Each row was made from one small tree. The marks that hang from a mark follow it in brackets, in alphabetical order. Every link used is in the known rows. Write each row's tree.
Known rows
M(D G(F V)): [ 0.19 -1.22  0.41  0.13 -1.01 -1.17  1.12  1.54  2.55  0.81  1.34  0.63
 -1.08 -1.32  4.54 -3.56 -0.29  0.84  2.84  1.83  0.21  0.78 -1.42 -1.49
  6.00  3.82 -2.25 -0.75 -1.19 -0.66 -0.47  0.15 -1.82  0.62 -0.06  3.10]
G(B F(D(M)) V): [ 1.57 -0.94  2.39 -2.55 -1.06 -3.33 -0.30 -2.07  2.19 -0.22 -0.96 -1.51
  2.23 -2.21  2.58  1.88 -0.30  0.09  1.03  0.63  2.49 -1.30 -3.60 -0.11
  5.66  3.82 -0.55 -0.26 -3.23  1.08 -2.07  0.43 -1.86  7.14 -1.67  0.24]
F(D(M) G(B)): [ 5.70 -0.08 -0.37 -1.65  0.86 -3.30  0.85 -1.64  2.78 -2.25  2.54 -1.85
  2.69 -1.08  1.59  2.00 -0.64  2.47  0.14  2.81 -0.33  0.28 -0.61 -1.72
  4.88  4.60  0.00  0.99 -0.01  1.31 -3.82  1.56  1.17  5.42  0.30  1.93]
S(D(M)): [ 2.58  0.64  1.43  1.14  0.65 -1.29  2.13 -3.22  2.13 -1.12  2.52  1.97
  1.84 -0.77 -1.85 -1.76  0.13  0.88 -0.44  1.39 -0.38 -1.37  0.22 -2.88
  4.63  4.52  0.96 -0.14  2.09 -0.63 -4.01  1.83  2.58  3.31  3.06  0.63]
B(G(V(D))): [ 1.87  0.03  0.00 -0.10 -3.73 -0.96  0.64 -1.36  2.80 -1.30  1.17  2.05
 -0.71 -2.79  2.55 -0.05 -0.28  1.16  0.65 -1.07 -1.83 -0.47 -0.35 -2.61
  4.91  2.44  0.11 -2.60 -0.86 -2.12 -1.85  1.07  2.59  3.63  0.51  1.64]
F(D): [ 3.44 -0.02 -0.05 -0.05  2.32 -0.89  2.26 -4.23  4.00 -2.73  2.64  0.41
  0.96 -1.51  1.89 -1.17 -0.45  1.86  0.99  2.12  1.49 -0.77 -1.32 -2.31
  6.04  4.97  0.36 -1.03  1.61 -1.77 -3.39  1.29  1.58  3.39  2.02  1.73]
D(M(G)): [ 2.94 -0.67  1.25 -0.69  0.23 -1.24  2.34  1.73  3.83 -0.22  3.35  1.43
  1.46 -0.97  0.35 -3.63  0.62  1.41  0.46 -0.02 -1.59  0.26  1.59 -2.99
  3.42  3.83  0.47 -0.39  1.40  0.40 -3.07  1.02  0.51  1.90  1.63  1.31]
B(G(F(D))): [ 0.50  0.05 -0.02 -1.11 -0.92 -1.52  1.19 -4.06  3.16 -0.96  0.96  0.68
  0.61 -2.52 -0.13  0.44 -1.12  1.22  1.29  0.63  0.19 -0.23 -0.93 -1.04
  4.70  4.60  0.77 -1.47  0.06 -0.58 -2.76  0.94  0.99  4.35 -0.07  2.49]
D(M): [ 2.81 -0.53  2.27 -0.94  1.09 -1.15  2.01  1.67  4.25 -1.11  2.33  1.67
  2.32 -1.59 -0.15 -1.94  0.93  1.11 -0.21 -0.52 -0.34 -1.00  0.03 -2.82
  3.24  4.52  1.01 -0.93  1.90 -0.27 -4.20  1.28  1.79  4.24  1.98  0.43]
V(G): [ 2.76 -0.13  1.91  0.80 -1.55  0.53  0.48 -2.13  3.60 -1.46  2.13  2.18
  0.75 -1.52  0.71 -4.21 -0.05  1.86  0.17 -0.15  0.04 -0.50  0.32 -2.72
  4.58  4.06  0.44 -1.57  0.50 -1.28 -1.97  0.28  2.50  2.35  2.95  2.12]
F(G(V)): [ 3.50 -0.59  0.10 -0.60  0.06 -1.21  0.63 -1.47  3.23 -2.25  1.93  0.27
 -0.23 -1.80  4.80 -1.53 -0.70  1.23  0.31  1.00 -0.23  0.40 -1.16 -2.52
  3.65  2.76 -0.54 -0.06  0.86 -0.40 -2.30  1.14  2.72  4.37  1.54  1.47]
F(D G(V)): [ 4.31 -0.45 -1.27 -0.60  1.00 -2.15  0.81 -3.90  2.59 -3.45  2.07 -1.60
  0.21 -1.73  4.75 -1.36 -1.30  1.89  0.56  3.18  0.47  0.49 -1.86 -2.09
  5.22  3.87 -0.74  0.35  0.56 -0.33 -2.58  1.52  2.57  4.99  0.79  1.92]
G(B V): [ 3.47 -0.14  1.97 -1.17 -1.89 -1.25  0.36 -2.52  3.69 -1.22  0.06  0.75
  0.02 -2.21  5.38  2.11  0.36 -0.27  0.57 -0.62  1.41 -1.40 -2.80 -2.55
  5.11  2.61 -0.74 -1.26 -2.08 -1.02 -1.73  0.52 -0.08  4.37  0.78  0.45]
G(B V(D)): [ 3.47  0.00  2.08 -0.01 -3.09 -0.98 -0.09 -0.63  2.74 -1.31  0.94  1.05
  0.54 -1.93  5.00  2.22  0.36  0.50  0.90 -0.87  0.22 -1.43 -1.81 -2.50
  6.24  1.51 -0.73 -1.92 -3.00 -1.66 -1.07  0.00  0.54  3.98  0.92  1.01]
D(F M(G(B))): [ 2.53 -1.40  2.99 -3.40 -3.57 -4.19  2.23  3.32  3.26  0.93  3.04  0.32
  2.23 -0.71 -1.39 -1.14 -0.79  0.35  1.13  0.37 -1.46 -0.10  1.21 -2.33
  2.76  3.85  0.50 -0.19  0.37  1.18 -3.23  0.26 -0.69  1.48 -0.20  0.86]
S(D(F M(G(B)))): [ 2.19 -0.02  2.41 -0.71 -3.01 -3.82  2.31 -1.96  1.21  0.44  3.18  0.86
  1.77 -0.19 -2.98 -1.27 -1.04  0.40  0.66  1.94 -1.42 -0.69  1.08 -2.61
  4.19  4.07  0.49  0.52  0.75  0.27 -3.28  1.15  0.58  0.97  1.19  0.83]
F(D(M(G(B)))): [ 4.21 -0.20  0.24 -1.08  0.54 -2.46  2.30 -1.85  3.35 -1.37  2.73 -0.50
  2.05 -0.91  0.87 -0.95  0.13  1.98  0.71  2.11  0.15 -0.05  0.28 -2.29
  5.46  4.73 -0.10  0.00 -0.02  0.10 -3.04  1.06 -0.37  2.96  0.56  1.84]

Which tree is each row?
[ 0.52 -0.72  3.03 -1.75 -2.03 -1.59 -0.25 -2.25  2.92  0.30 -1.01  0.21
  0.78 -2.27  4.18  1.91 -0.05 -0.78  1.37 -0.78  2.52 -1.33 -3.63 -0.34
  5.07  2.44 -0.83 -1.06 -3.01  0.28 -1.29 -0.25 -1.55  5.81 -0.57  0.46] -> G(B F V)
[ 0.62 -0.06  0.11 -1.77 -1.06 -2.14  1.23 -2.32  2.86 -0.47  0.85  0.48
  1.59 -2.35 -1.19  0.01 -0.87  1.36  0.82  0.29 -0.39 -0.56 -0.61 -0.86
  4.27  4.88  0.99 -1.16  0.33  0.14 -3.34  1.07  1.20  5.01 -0.50  1.93] -> B(G(F(D(M))))
[ 2.63 -1.19  0.72 -1.40 -1.95 -3.06  1.03  3.21  2.77 -0.76  2.26  0.25
  0.11 -1.26  2.98 -1.08 -1.28  1.07  2.08  2.73 -0.43  0.15 -1.73 -2.55
  4.45  4.53 -0.74 -0.69  1.11 -1.14 -2.88  0.82  2.02  1.94  0.21  2.13] -> M(D(F(G(V))))
[ 3.09 -1.06  2.07 -3.05 -3.58 -3.86  0.60  0.17  2.88 -0.93  1.82 -0.43
  0.80 -1.37  2.46  0.79 -1.75  0.20  1.18  1.15 -0.29 -0.11 -1.67 -1.90
  3.07  3.07 -0.13 -0.21  0.17  0.28 -2.46  0.39  1.54  3.66 -0.19  0.93] -> D(F(G(B V)))
[ 0.84 -1.16  3.47 -1.39 -3.39 -2.33 -0.84  1.69  1.51  0.38 -0.15  0.09
  2.56 -2.02  2.41  1.75  0.31  0.10  1.04 -1.21  0.63 -1.57 -2.41 -0.47
  5.52  1.68 -0.53 -1.35 -3.70  0.53 -1.55 -0.23 -1.13  6.38 -0.76  0.50] -> G(B F V(D(M)))
[ 2.90 -0.89  1.02 -1.82 -2.79 -3.28  0.47  2.90  2.47 -0.43  1.76  0.11
  0.37 -1.31  3.52  1.15 -1.16  0.76  2.21  2.42 -0.06  0.03 -1.98 -2.26
  4.70  4.49 -1.12 -0.57 -0.05 -0.97 -2.78  0.63  1.18  2.12 -0.26  2.28] -> M(D(F(G(B V))))
[ 2.66  0.50  1.75 -0.18 -2.33 -3.12  1.42 -4.25  1.19 -0.93  2.90  0.53
  1.08 -0.33 -1.03  0.84 -1.92  0.66  0.82  2.80 -0.35 -0.72 -0.36 -2.19
  4.28  3.74  0.47  0.29  1.37 -0.34 -3.10  1.19  2.10  2.13  1.83  1.43] -> S(D(F(G(B))))
[ 1.86 -0.78  2.35  0.05 -2.06 -1.54  1.02  3.06  2.02  0.04  3.45  1.10
  2.67 -0.81  0.00 -1.02  0.51  1.72  0.99 -0.25 -1.89 -0.38  1.58 -1.73
  5.44  2.06  0.24 -1.21 -1.26  0.12 -1.88  0.03 -0.37  2.43  0.96  2.32] -> V(D(M(G(B F))))
[ 1.64 -0.88  3.95 -0.04 -4.32 -1.06 -1.28  2.46  1.08  0.21  1.65  0.98
  3.94 -1.62 -1.71 -1.09  0.42  2.31  0.26 -0.97 -0.96 -0.79  0.70 -0.65
  5.56  2.73  0.63 -1.68 -3.02  0.56 -1.43 -0.74  0.22  4.36  0.94  2.05] -> V(D(M) G(B F))
[ 3.18 -0.74  1.15 -1.65 -2.09 -2.94  0.86  3.02  2.73 -0.45  2.41  0.55
  0.84 -1.06  2.25  1.46 -1.08  1.18  2.22  2.70 -0.16  0.08 -1.49 -2.41
  4.58  4.95 -0.57 -0.53  0.75 -0.91 -3.25  0.44  1.17  1.44  0.34  2.82] -> M(D(F(G(B))))
[ 1.71 -0.36  1.03 -0.73 -0.41 -1.58  1.54 -3.41  2.96 -0.23  2.31 -0.24
  0.70 -0.84  2.21 -0.18 -0.55  1.16  2.17  1.87  0.90  0.39 -0.34 -0.86
  6.13  3.54 -0.78 -0.20 -1.70  0.44 -0.99 -0.05 -3.13  1.70  0.21  3.04] -> M(G(B F(D)))
[ 1.33 -0.47  1.93 -0.50 -1.29 -0.91  1.24 -2.01  3.33  0.62  2.37  0.62
  0.32 -0.84  2.15 -0.16 -0.10  0.73  1.92  0.67  0.35  0.31 -0.13 -1.11
  5.02  2.79 -0.74 -0.58 -1.47  0.42 -0.64 -0.37 -2.78  1.39  0.76  2.91] -> M(G(B F))
[ 0.95 -0.80  1.90 -0.23 -3.39 -1.23  0.32 -0.70  2.07  0.46  1.72  0.36
  0.10 -1.14  4.00 -0.68 -0.16  0.56  2.05  0.09 -0.43 -0.01 -0.55 -1.06
  6.16  1.21 -1.49 -1.04 -3.36  0.01  0.34 -0.34 -2.45  1.84 -0.06  2.41] -> M(G(B F V(D)))
[ 2.83 -1.11  3.40 -2.25 -4.80 -3.42  0.08  2.75  2.00 -0.27  0.96  0.21
  2.20 -1.97  2.23  1.62 -0.01  0.27  0.76 -0.82 -0.65 -1.54 -1.36 -1.96
  4.98  2.10 -0.09 -1.63 -2.47 -0.30 -2.16  0.20  0.57  4.71 -0.40 -0.07] -> G(B V(D(F M)))
[ 1.51 -0.34  1.92 -1.18  0.30 -1.77  0.52 -4.13  3.11 -0.84  0.65 -0.58
  1.96 -1.69  1.50  2.87 -0.47  0.66  1.62  1.45  2.74 -1.30 -2.83 -0.16
  6.30  4.18  0.07 -0.70 -1.65  0.17 -2.25  0.11 -1.81  5.07  0.14  1.69] -> G(B F(D))
[ 2.89 -1.49  2.33 -3.56 -1.79 -4.39  1.53  4.03  2.96 -0.45  3.32 -0.30
  2.92 -0.81 -1.77 -1.90 -1.18  1.05  0.29  1.09 -1.80  0.12  0.60 -2.08
  1.43  4.44  1.28  0.10  2.90  1.37 -4.66  0.93  2.92  4.07  0.26  0.69] -> D(F(G) M)
[-0.10 -0.48  0.78 -1.38 -2.63 -1.39  0.55 -2.63  2.97 -0.07 -0.61  1.29
 -0.48 -2.82  1.79 -0.42 -0.78  0.11  1.04 -1.20 -0.18 -0.30 -1.74 -1.17
  3.86  3.14  0.06 -1.91 -0.89 -0.59 -1.85  0.67  1.04  4.96 -0.39  1.36] -> B(G(F V))
[ 1.97 -0.10  2.28 -1.03 -3.73 -4.17  1.94 -1.91  0.87  0.48  2.46  0.49
  1.48 -0.37 -1.71 -1.53 -1.15 -0.06  0.53  1.68 -1.21 -0.63  0.42 -2.57
  4.38  3.59  0.15  0.43  0.28  0.25 -2.79  1.03  0.40  1.74  0.52  0.39] -> S(D(F M(G(B V))))
[ 3.53  0.10  2.52  1.65 -4.20  0.31 -0.57 -0.33  2.07 -1.25  2.42  2.08
  1.90 -1.46  1.00 -0.77  0.25  2.59  0.26 -0.43 -1.00 -0.86  0.83 -2.56
  6.49  2.13  0.23 -2.24 -2.40 -1.43 -0.90 -0.46  1.76  2.06  2.28  2.81] -> V(D G(B))
[ 1.45 -0.75  0.94 -1.10 -1.76 -2.11  0.94 -3.59  2.63 -0.10  1.03 -0.96
 -0.14 -1.42  4.26 -0.81 -0.61  0.64  2.07  1.45  1.22  0.03 -1.53 -0.83
  6.31  2.92 -1.52 -0.18 -2.74  0.53 -0.28  0.05 -2.95  2.66 -0.58  2.31] -> M(G(B F(D) V))
[ 3.08 -0.67  2.20 -2.81 -2.74 -3.52  1.01  0.32  2.84 -0.70  2.60  0.04
  1.35 -1.03  0.97  1.26 -1.67  0.55  1.13  1.37 -0.69 -0.34 -0.62 -1.96
  2.97  3.32  0.51 -0.23  1.03  0.10 -3.30  0.34  1.58  2.79  0.44  1.57] -> D(F(G(B)))
[ 3.99 -0.32  0.06 -1.24  0.03 -2.88  1.80 -1.67  3.18 -1.51  1.89 -0.76
  1.47 -1.44  2.13 -1.32 -0.03  1.50  0.87  1.84  0.25 -0.15 -0.62 -2.24
  5.84  4.61 -0.57 -0.07 -0.77  0.13 -2.76  0.97 -0.33  3.60  0.21  1.28] -> F(D(M(G(B V))))
[ 2.62 -0.85  3.12 -1.49 -4.96 -2.67  0.22  0.63  2.33 -0.76  1.20  0.57
  1.01 -1.79  3.56  1.92 -0.23  0.11  1.16 -0.44 -0.06 -1.55 -1.86 -2.19
  5.57  1.76 -0.32 -1.72 -2.69 -1.46 -1.52 -0.26  0.49  3.52 -0.11  0.57] -> G(B V(D(F)))
[ 3.80 -0.31  3.03  0.69 -4.42 -0.68 -0.64  2.27  1.81 -0.64  2.46  1.70
  3.36 -1.53 -0.72 -1.12  0.50  2.74 -0.23 -0.85 -1.87 -0.90  1.45 -2.50
  5.82  2.85  0.51 -1.71 -2.33 -0.14 -1.81 -0.03  1.82  3.48  1.61  2.18] -> V(D(M) G(B))
[ 2.60 -0.80  1.50  0.73 -1.23 -0.67  1.78  3.45  2.78 -0.98  4.31  1.71
  1.98 -0.72  0.16 -2.94  0.63  2.10  0.55 -0.02 -2.83 -0.01  2.48 -2.84
  5.20  2.34  0.60 -1.55  0.32 -0.72 -2.31  0.55  1.33  1.48  2.05  2.15] -> V(D(M(G)))
[ 1.03  0.18  1.45  1.15 -0.19 -1.70  2.28 -2.97  1.51  0.11  3.02  1.50
  1.59 -0.47 -2.22 -3.10 -0.45  0.86  0.38  1.71 -0.59 -0.50  1.04 -2.10
  4.63  3.86  0.40  0.41  1.35  0.29 -2.77  1.43  0.55  1.98  2.01  1.47] -> S(D(M(G(F))))
[ 5.37  0.44 -0.78 -0.96  0.92 -2.26  0.77 -4.26  2.96 -3.00  2.78 -1.48
  1.14 -1.18  3.38  2.22 -1.09  2.47  0.90  3.21  0.61  0.32 -1.27 -1.85
  5.52  4.18 -0.40  0.54 -0.14  0.25 -2.84  1.17  1.17  4.22  0.86  2.68] -> F(D G(B))
[ 5.48 -0.34 -0.19 -2.23 -0.36 -4.04  0.03 -1.91  2.18 -2.27  1.26 -2.31
  1.87 -1.66  3.58  1.31 -0.61  1.74  0.21  2.51  0.27  0.25 -1.70 -1.65
  5.01  4.02 -0.64  1.04 -1.22  1.28 -3.15  1.56  1.17  6.42 -0.48  1.08] -> F(D(M) G(B V))
[ 2.48 -0.70  1.10 -1.22 -3.61 -2.99  1.84  2.68  2.97  0.73  2.98  0.83
 -0.11 -0.57  2.42  0.15 -0.73  1.14  3.05  2.53 -0.83  0.49 -0.04 -2.57
  5.47  4.20 -1.36 -0.68 -0.81 -0.96 -1.65  0.02 -2.04 -1.83 -0.15  3.43] -> M(D(F) G(B))
[ 3.30 -0.36  1.06  0.41 -3.30 -0.88  0.99 -0.85  2.68 -0.56  2.43  0.87
 -0.49 -1.27  4.84 -0.59  0.11  1.10  1.39  0.10 -1.20  0.22  0.23 -2.84
  6.35  1.23 -1.45 -1.13 -2.64 -1.13 -0.11  0.09 -1.24  0.76  1.02  2.37] -> M(G(B V(D)))
[ 1.82 -0.90  2.38 -1.50 -0.89 -2.09  1.50  1.48  3.11  0.79  2.16  0.65
  2.26 -0.98 -0.09 -0.98  0.45  0.84  0.94 -0.24 -0.52  0.08  0.66 -1.34
  3.83  3.51  0.01 -0.09 -0.73  1.64 -2.40  0.33 -1.76  2.88  0.26  1.51] -> D(M(G(B F)))
